Each row was made from one small tree. Brackets hold a mark, then the marks that hang from it, in the order of their numbers. Every link used is in the known rows. Write each row's tree.
Known rows:
[Z_43 Z_686]: [ 2.07 -0.15  3.27  1.26 -0.29 -1.66 -0.21 -2.71 -3.10 -1.99 -2.00 -1.56
 -0.22  0.52  0.37  0.74  1.67  2.19  3.60 -3.15  1.08  5.31  0.90  0.53
  1.35 -3.16 -0.75  2.42 -3.56]
[Z_43 [Z_180 Z_681] Z_210]: [ 2.71  0.48  3.11 -0.12  2.40  0.16 -1.43 -1.85 -0.82 -0.53 -0.09 -1.14
  0.39  0.70  1.47  0.02  2.38  2.46  2.79 -2.57  1.78  5.26  2.08  0.84
  0.99 -1.82 -1.73  4.61 -2.56]
[Z_180 [Z_20 Z_511] [Z_43 Z_686] [Z_681 Z_474]]: [ 1.47 -0.09 -0.91  0.58  3.72  0.54 -1.80 -1.81 -0.84 -0.82 -0.89  2.87
  1.07  1.61  2.47  0.07  2.89  2.11  1.13 -1.44  0.11  2.34 -0.43 -1.21
  0.80 -1.62  1.43  4.37 -5.07]
[Z_43 Z_210]: [ 2.57  0.32  3.11  0.92  0.52 -1.51 -0.69 -2.42 -2.42 -1.50 -1.65 -2.09
 -0.15  0.71  0.17  0.55  1.80  1.62  4.44 -2.66  1.34  6.53  1.42  0.54
  1.45 -2.45 -1.72  3.12 -2.73]
[Z_717 [Z_120 Z_686]]: [ 1.29  0.53  2.37  0.15 -0.63 -0.99 -0.74 -3.00 -3.02 -3.54 -2.42 -0.26
 -0.15  0.49 -0.16  1.32  0.28  4.16  3.48 -2.72  1.25  5.07  1.32  0.87
  1.68 -3.12 -0.35  3.46 -2.94]
[Z_180 Z_43]: [ 2.81  1.68  2.97  0.73  1.98 -0.04 -0.16 -2.81 -2.84 -2.43 -1.08 -0.69
  0.84  0.54  0.53 -0.08  1.12  2.47  3.56 -1.62  0.73  4.65  0.82 -0.40
  0.89 -2.86 -1.35  2.93 -4.05]
[Z_43 [Z_180 [Z_681 Z_474]] [Z_210 Z_295] Z_686]: [ 0.23 -1.25  2.49  0.57  2.82  0.27 -2.35 -0.51 -2.01  0.38 -0.36  0.21
 -1.26  0.39  2.22  1.78  3.26  2.31  0.94 -3.92  2.07  4.20  1.97  1.10
  0.87 -0.54  0.23  4.34 -3.42]
[Z_131 Z_295 Z_511]: [ 1.67  2.61  5.04  1.40 -0.65 -0.08 -1.86 -2.00 -3.88 -2.01 -1.33 -1.65
  1.05 -0.39 -0.12  0.57  0.94 -0.75  5.00 -1.41  1.93  8.25  1.30 -0.21
  1.01 -4.26 -1.83  1.53 -4.01]
[Z_180 [Z_20 Z_511] [Z_681 Z_474]]: [ 0.45  0.83 -0.04  0.51  2.80  0.72 -1.34 -2.49 -0.48 -1.66 -1.26  1.53
  0.93  0.62  0.50 -0.15  2.40  1.13  2.86 -1.05 -0.61  4.26  2.04  0.01
  1.96 -1.34 -0.97  4.58 -4.65]
[Z_20 [Z_180 Z_681]]: [ 1.10  1.14  2.48  0.04  2.41  0.13 -0.39 -2.65 -2.08 -1.54 -1.02 -1.00
  0.16 -0.14 -0.03 -0.73  1.99  3.14  3.14 -0.88  0.56  4.75  3.56  0.40
  0.79 -2.15 -1.64  3.17 -2.78]
[Z_180 Z_20 [Z_43 Z_686] [Z_681 Z_474]]: [ 1.04 -0.10  0.28  1.52  2.57  0.45 -0.94 -2.55 -2.08 -0.80 -0.77  2.47
  1.45  0.72  3.32  0.10  3.31  3.29  0.22 -2.24  0.63  2.38  0.36 -0.96
  0.51 -1.33  1.08  4.95 -4.53]
[Z_180 Z_20 [Z_43 [Z_210 Z_295]]]: [ 1.21  0.13  2.40  0.59  2.63 -0.47  0.13 -2.72 -2.07 -1.08 -1.00  0.07
 -0.11  1.85  1.14  0.26  1.32  2.28  1.50 -0.88  1.22  5.08  1.53 -2.88
 -0.41 -2.68 -1.55  4.25 -4.66]
[Z_180 Z_43 Z_681]: [ 2.44  2.23  2.64  0.59  3.36  0.80 -0.77 -2.63 -1.89 -1.76  0.01  0.57
  0.90  1.19  1.23 -0.77  2.00  3.27  2.90 -0.95 -0.14  4.15  1.30 -0.52
  0.43 -2.36 -1.45  3.94 -3.83]
[Z_20 [Z_180 [Z_43 Z_210] Z_681] Z_511]: [ 2.73  0.61  0.69 -1.07  5.02  0.25 -2.05 -1.23 -0.54 -0.24 -0.74  0.04
 -0.12  2.07  0.40 -0.82  2.19  2.32  2.98  0.40  0.81  4.21  0.71 -1.00
 -0.41 -2.41 -0.32  3.54 -3.19]
[Z_43 [Z_180 Z_20]]: [ 2.07 -0.03  3.15  0.15  0.57  0.06  0.43 -3.00 -1.82 -1.97 -0.72 -1.23
  1.64 -0.46  0.83 -0.21  0.47  2.16  1.78 -2.28  1.79  4.13  3.00 -0.12
  1.35 -3.37 -2.02  4.20 -4.19]
[Z_210 [Z_295 Z_131]]: [ 0.43  0.28  5.05 -0.10  1.01 -0.04 -0.28 -2.52 -3.00 -3.22 -2.55 -1.23
 -1.83 -0.39 -0.59  1.67  1.28  0.84  2.71 -1.28  0.99  7.13  2.49 -0.10
 -0.41 -2.05 -2.96  3.05 -3.34]
[Z_43 [Z_180 Z_20 [Z_681 Z_474]] [Z_210 Z_295] Z_686]: [-0.31 -1.85  1.85  0.72  2.63  0.23 -1.36 -1.37 -1.69  0.66 -0.41  1.02
 -0.23  0.65  3.10  1.34  3.04  2.67 -0.65 -3.47  1.98  3.74  2.18 -0.25
  0.62 -0.97  0.21  5.20 -3.96]
[Z_131 Z_295]: [ 1.32  1.85  4.33  1.55  0.28  0.22 -0.75 -2.76 -3.78 -1.62 -1.44 -1.96
  0.77 -0.26  0.39  0.01  1.42  0.81  4.17 -1.79  1.46  7.18  2.26 -0.52
  2.10 -3.95 -1.85  2.45 -4.03]
[Z_717 Z_120]: [ 2.19  1.00  2.65  0.65 -0.83 -0.26  0.14 -2.58 -3.24 -3.40 -2.01 -0.94
  0.20  0.41  0.27  0.67  1.39  2.68  3.81 -1.69  1.33  4.88  0.92  2.09
  2.54 -3.73 -1.29  2.97 -3.15]
[Z_20 [Z_180 [Z_43 Z_210]] Z_511]: [ 2.99 -0.05  1.26 -0.61  3.71 -0.66 -1.44 -1.53 -1.71 -0.79 -1.56 -0.94
 -0.23  1.58 -0.29 -0.13  1.39  1.59  3.78 -0.21  1.47  4.62  0.35 -1.06
  0.02 -2.97 -0.17  2.56 -3.42]
[Z_180 Z_20 [Z_43 Z_210 Z_686] Z_681]: [ 2.72 -0.51  0.84  0.79  2.85 -0.66 -0.81 -2.58 -0.94  0.37 -0.38  1.19
  0.54  2.61  3.22 -0.27  2.76  3.54  0.41 -1.81  1.10  3.55 -0.66 -2.27
 -0.38 -2.23  0.56  5.07 -3.68]

Write each row's tree:
[ 3.23  0.13  0.73 -0.01  2.89 -0.89 -0.88 -2.43 -0.70 -0.96 -1.32  0.60
  0.95  2.32  0.68 -0.10  1.13  1.19  2.74 -0.51  0.87  4.56 -0.41 -2.37
  0.28 -3.26 -0.51  4.02 -4.36]
[Z_180 [Z_20 Z_511] [Z_43 Z_210]]
[ 1.99  0.92  1.82 -0.91  2.95  0.92 -0.79 -2.42  0.56 -1.31 -0.12  0.38
  1.28  1.25  0.51 -0.63  1.11  1.93  1.77 -0.70  0.42  4.07  2.20 -0.43
  0.99 -3.09 -2.10  4.56 -4.58]
[Z_43 [Z_180 [Z_20 Z_511] Z_681]]
[ 1.00  0.47  3.96 -1.57  4.28  0.49 -2.23 -0.76 -1.98 -1.00 -1.04  0.59
 -1.72  0.69  0.97  1.15  1.83  0.92  1.21  0.59  2.02  6.35  0.82 -1.27
 -3.28 -1.42 -1.36  3.34 -2.45]
[Z_20 [Z_180 [Z_43 [Z_210 [Z_295 [Z_131 Z_511]]]] Z_681]]
[ 0.85  0.19  2.29 -1.31  4.02  0.31 -1.28 -1.52  0.76 -0.31 -0.30  0.50
 -0.54  2.25  0.46  0.25  1.25  1.56  1.17 -0.50  0.96  5.06  2.49 -1.71
 -0.20 -2.54 -2.13  4.73 -4.25]
[Z_43 [Z_180 [Z_20 Z_511] Z_681] [Z_210 Z_295]]
[ 1.37 -1.71  4.52 -1.04  2.66 -0.09 -1.76 -1.17 -1.29 -0.15 -1.17 -0.56
 -2.48  0.83  2.00  2.10  2.75  2.09 -0.04 -2.78  2.29  5.56  1.24 -0.16
 -1.49 -1.69 -1.18  4.54 -2.52]
[Z_43 [Z_180 Z_681] [Z_210 [Z_295 Z_131]] Z_686]
[ 1.68 -0.49  0.15 -0.39  3.42  0.78 -2.22 -1.21  0.48 -0.11 -0.52  1.00
  1.08  0.56  1.78  0.29  2.65  0.94  1.82 -1.87  1.44  3.97  1.74  0.38
  1.56 -1.39 -0.32  5.25 -3.89]
[Z_43 [Z_180 [Z_20 Z_511] [Z_681 Z_474]] Z_210]
[ 2.32  0.14  3.21  0.02  1.73  0.04 -0.98 -1.99 -1.63 -0.86  0.00 -0.83
  0.44  0.52  1.81  0.39  2.02  3.35  1.76 -3.29  1.35  3.85  1.59  1.01
  0.89 -2.63 -0.76  3.85 -3.20]
[Z_43 [Z_180 Z_681] Z_686]
[ 2.17  0.12  1.65  0.19  3.27  0.15 -0.80 -2.17 -2.52 -0.74 -0.62  0.05
  0.14  1.02  1.56 -0.60  2.39  4.19  1.42 -1.45  1.01  2.75  1.22 -0.69
 -0.63 -2.69  0.54  3.26 -3.19]
[Z_20 [Z_180 [Z_43 Z_686] Z_681]]
[-0.36 -1.30  2.90 -0.69  2.99  1.43 -1.59 -1.54 -0.81 -0.42 -0.90  1.23
 -0.85 -0.73  2.60  1.62  2.99  1.02 -0.73 -2.01  2.26  4.95  3.03 -0.27
 -0.46 -0.11 -1.42  6.23 -3.23]
[Z_43 [Z_180 Z_20 [Z_681 Z_474]] [Z_210 [Z_295 Z_131]]]
[ 2.90 -0.92  0.49 -0.73  4.53 -0.58 -2.23 -0.94 -0.81  0.51 -1.00  0.28
 -0.73  2.43  1.16 -0.02  2.65  2.85  2.08 -0.84  1.18  3.70 -0.66 -1.44
 -0.84 -2.48  1.17  3.04 -3.05]
[Z_20 [Z_180 [Z_43 Z_210 Z_686] Z_681] Z_511]
[ 1.33 -1.94  2.48 -0.62  1.98 -1.07 -0.99 -1.36 -0.85 -0.05 -1.60 -0.65
 -1.18  2.16  0.49  1.40  0.94  1.18  1.05 -2.37  2.00  4.91  0.88 -1.77
  0.15 -3.54 -0.64  3.59 -4.47]
[Z_43 [Z_180 [Z_20 Z_511]] [Z_210 Z_295] Z_686]
[ 2.25  0.16  2.17 -0.56  1.59  0.05 -0.36 -2.48 -0.73 -1.77 -1.01 -0.76
  1.34  0.51 -0.37  0.18  0.18  0.90  2.55 -1.39  1.11  4.30  1.98 -0.49
  1.27 -3.96 -1.98  3.78 -4.90]
[Z_43 [Z_180 [Z_20 Z_511]]]
[ 0.99 -0.80  3.58  0.78  0.64 -1.94 -0.50 -1.77 -3.17 -0.84 -1.78 -1.84
 -2.02  1.58  0.45  1.54  2.15  1.94  2.76 -3.02  1.56  6.58  1.24 -0.48
  0.53 -2.40 -1.00  2.30 -3.19]
[Z_43 [Z_210 Z_295] Z_686]
[ 2.54 -0.19  2.15  0.10  2.72 -0.75 -0.72 -2.14 -2.68 -0.79 -1.38 -1.54
  0.24  0.56  0.90 -0.14  1.69  2.55  2.86 -1.23  2.19  4.60  1.53 -0.52
  0.02 -2.84 -0.25  3.03 -2.82]
[Z_20 [Z_180 [Z_43 Z_210]]]
[ 2.42  0.43  0.51 -0.06  3.72 -0.09 -0.97 -2.45 -0.33 -0.90 -0.61  2.08
  0.91  2.87  1.56 -0.43  1.98  2.67  1.26 -0.57 -0.30  2.84 -0.86 -2.23
 -0.16 -3.07  0.25  3.88 -4.80]
[Z_180 [Z_20 Z_511] [Z_43 Z_686] Z_681]
[ 2.41 -0.44  1.28 -0.44  2.77 -0.76 -1.13 -1.86 -2.49 -1.29 -1.80 -0.43
 -0.19  1.24  0.05  0.31  1.28  2.33  2.85 -1.00  1.38  3.46 -0.01 -1.00
  0.00 -3.70  0.60  1.75 -4.17]
[Z_20 [Z_180 [Z_43 Z_686]] Z_511]
[ 1.42  0.17  2.09 -0.87  4.66 -0.42 -1.13 -1.12 -1.91 -0.82 -1.34 -0.70
 -1.52  1.74 -0.74  0.41  1.06  1.28  3.00  0.17  1.48  5.24  1.53 -1.78
 -0.54 -3.00 -0.80  2.08 -3.83]
[Z_20 [Z_180 [Z_43 [Z_210 Z_295]]] Z_511]
[ 2.46  0.65  1.67 -0.22  4.15  0.18 -1.14 -1.89 -1.66 -0.25 -0.44 -0.26
  0.16  1.11  1.58 -0.72  2.46  3.36  2.22 -0.68  1.45  4.21  1.64 -0.65
 -0.46 -1.88 -0.47  3.98 -2.42]
[Z_20 [Z_180 [Z_43 Z_210] Z_681]]
[ 1.76 -2.20  0.03 -0.16  2.65  0.00 -2.46 -0.99 -0.03  0.40 -0.71  1.19
  0.33  1.15  2.51  0.88  3.04  1.27  0.72 -3.02  1.48  3.29  0.20  0.28
  1.43 -1.36  1.09  5.22 -3.88]
[Z_43 [Z_180 [Z_20 Z_511] [Z_681 Z_474]] Z_210 Z_686]
[ 1.90 -0.54  3.14  0.71  2.21 -1.27 -0.57 -1.73 -3.02 -0.61 -1.16 -0.54
 -1.53  2.13  1.30  1.22  1.93  2.65  1.98 -2.69  1.50  5.38 -0.22 -1.62
 -0.42 -2.67 -0.09  2.71 -3.84]
[Z_180 [Z_43 [Z_210 Z_295] Z_686]]
[ 0.23 -0.68  1.65  0.00  4.38  1.26 -1.21 -2.06 -1.38 -0.86 -1.30  2.77
 -0.78  0.36  3.07  1.14  3.20  1.25 -0.59 -0.78  1.15  4.69  1.29 -1.80
 -1.30  0.09 -0.55  6.07 -3.69]
[Z_180 Z_20 [Z_43 [Z_210 [Z_295 Z_131]]] [Z_681 Z_474]]
[ 1.26 -2.44  3.15 -0.84  2.74 -0.79 -0.96 -1.36 -3.27 -0.84 -2.52 -0.61
 -2.45  0.79  1.33  1.88  2.05  1.87  0.26 -1.53  2.94  5.17  0.55 -1.58
 -2.30 -2.22  0.23  2.97 -2.68]
[Z_20 [Z_180 [Z_43 [Z_210 [Z_295 Z_131]] Z_686]]]
[ 2.45  1.91  0.54 -0.19  4.09  0.88 -0.69 -2.68 -0.12 -1.45 -0.32  1.95
  1.39  2.16  0.75 -1.24  1.43  2.19  2.04  0.48 -0.72  3.48  0.46 -2.11
  0.15 -3.09 -1.31  4.11 -4.95]
[Z_180 [Z_20 Z_511] Z_43 Z_681]
[ 2.50 -0.06  1.46 -0.89  3.18  0.31 -1.51 -1.86  0.99 -0.19 -0.19  0.23
  0.79  1.79  1.07 -0.22  1.70  1.48  1.71 -1.17  1.13  4.45  1.23 -0.67
  0.71 -2.61 -1.48  5.10 -3.75]
[Z_43 [Z_180 [Z_20 Z_511] Z_681] Z_210]
[ 0.01  0.53  0.70  0.86  4.24  0.92 -1.02 -2.11 -1.48 -0.39 -0.31  2.36
  0.22  1.26  2.63  0.02  3.02  2.40  0.62 -1.15  0.76  4.12  2.00 -1.82
  0.18 -0.46 -0.45  5.46 -4.54]
[Z_180 Z_20 [Z_43 [Z_210 Z_295]] [Z_681 Z_474]]
[ 0.50  1.15  5.79 -0.41  0.19 -0.55 -0.89 -1.85 -3.18 -3.44 -2.47 -0.73
 -1.74 -0.26 -1.06  2.13  0.78 -0.85  3.35 -0.79  1.23  8.15  1.41  0.01
 -1.41 -2.41 -2.93  2.11 -3.35]
[Z_210 [Z_295 [Z_131 Z_511]]]
[ 0.84 -2.36  3.46 -1.13  2.33  0.15 -0.98 -1.87 -0.88  0.08 -1.15  0.49
 -1.54  0.90  2.71  1.71  2.39  2.00 -1.52 -2.22  2.34  4.97  1.63 -1.45
 -1.69 -1.88 -1.12  5.69 -2.98]
[Z_43 [Z_180 Z_20 Z_681] [Z_210 [Z_295 Z_131]] Z_686]
[ 1.08  0.92  2.48  0.45  2.33  1.30 -1.42 -1.58 -1.85 -1.39 -0.04 -0.07
  0.91 -1.01  1.51  0.35  2.79  2.29  2.48 -2.95  1.11  3.87  3.13  2.23
  2.08 -0.94 -1.10  4.30 -3.54]
[Z_43 [Z_180 [Z_681 Z_474]]]
[ 2.82 -2.21  1.57 -0.46  1.19 -1.58 -1.20 -1.65 -0.54 -0.17 -1.58 -0.84
  0.28  1.97  1.10  1.01  1.13  1.11  1.64 -2.92  2.36  4.36  0.02 -0.66
  0.75 -3.87 -0.02  3.82 -3.89]
[Z_43 [Z_180 [Z_20 Z_511]] Z_210 Z_686]
[ 1.35  1.23 -0.48  0.37  4.25  1.41 -1.33 -2.28 -0.77 -1.38 -0.58  2.85
  1.47  0.85  1.62 -0.48  2.27  1.67  1.98 -0.46 -0.52  2.74  0.74 -1.11
  1.14 -1.64 -0.04  4.80 -5.01]
[Z_180 [Z_20 Z_511] Z_43 [Z_681 Z_474]]
[ 2.35 -1.36  1.96 -0.04  1.59 -0.42 -1.10 -2.09 -0.69  0.41 -0.19 -0.12
  0.73  1.40  3.13  0.16  2.47  3.08  0.18 -3.13  1.90  3.64  1.20 -0.58
  0.28 -2.44 -0.29  5.37 -3.15]
[Z_43 [Z_180 Z_20 Z_681] Z_210 Z_686]
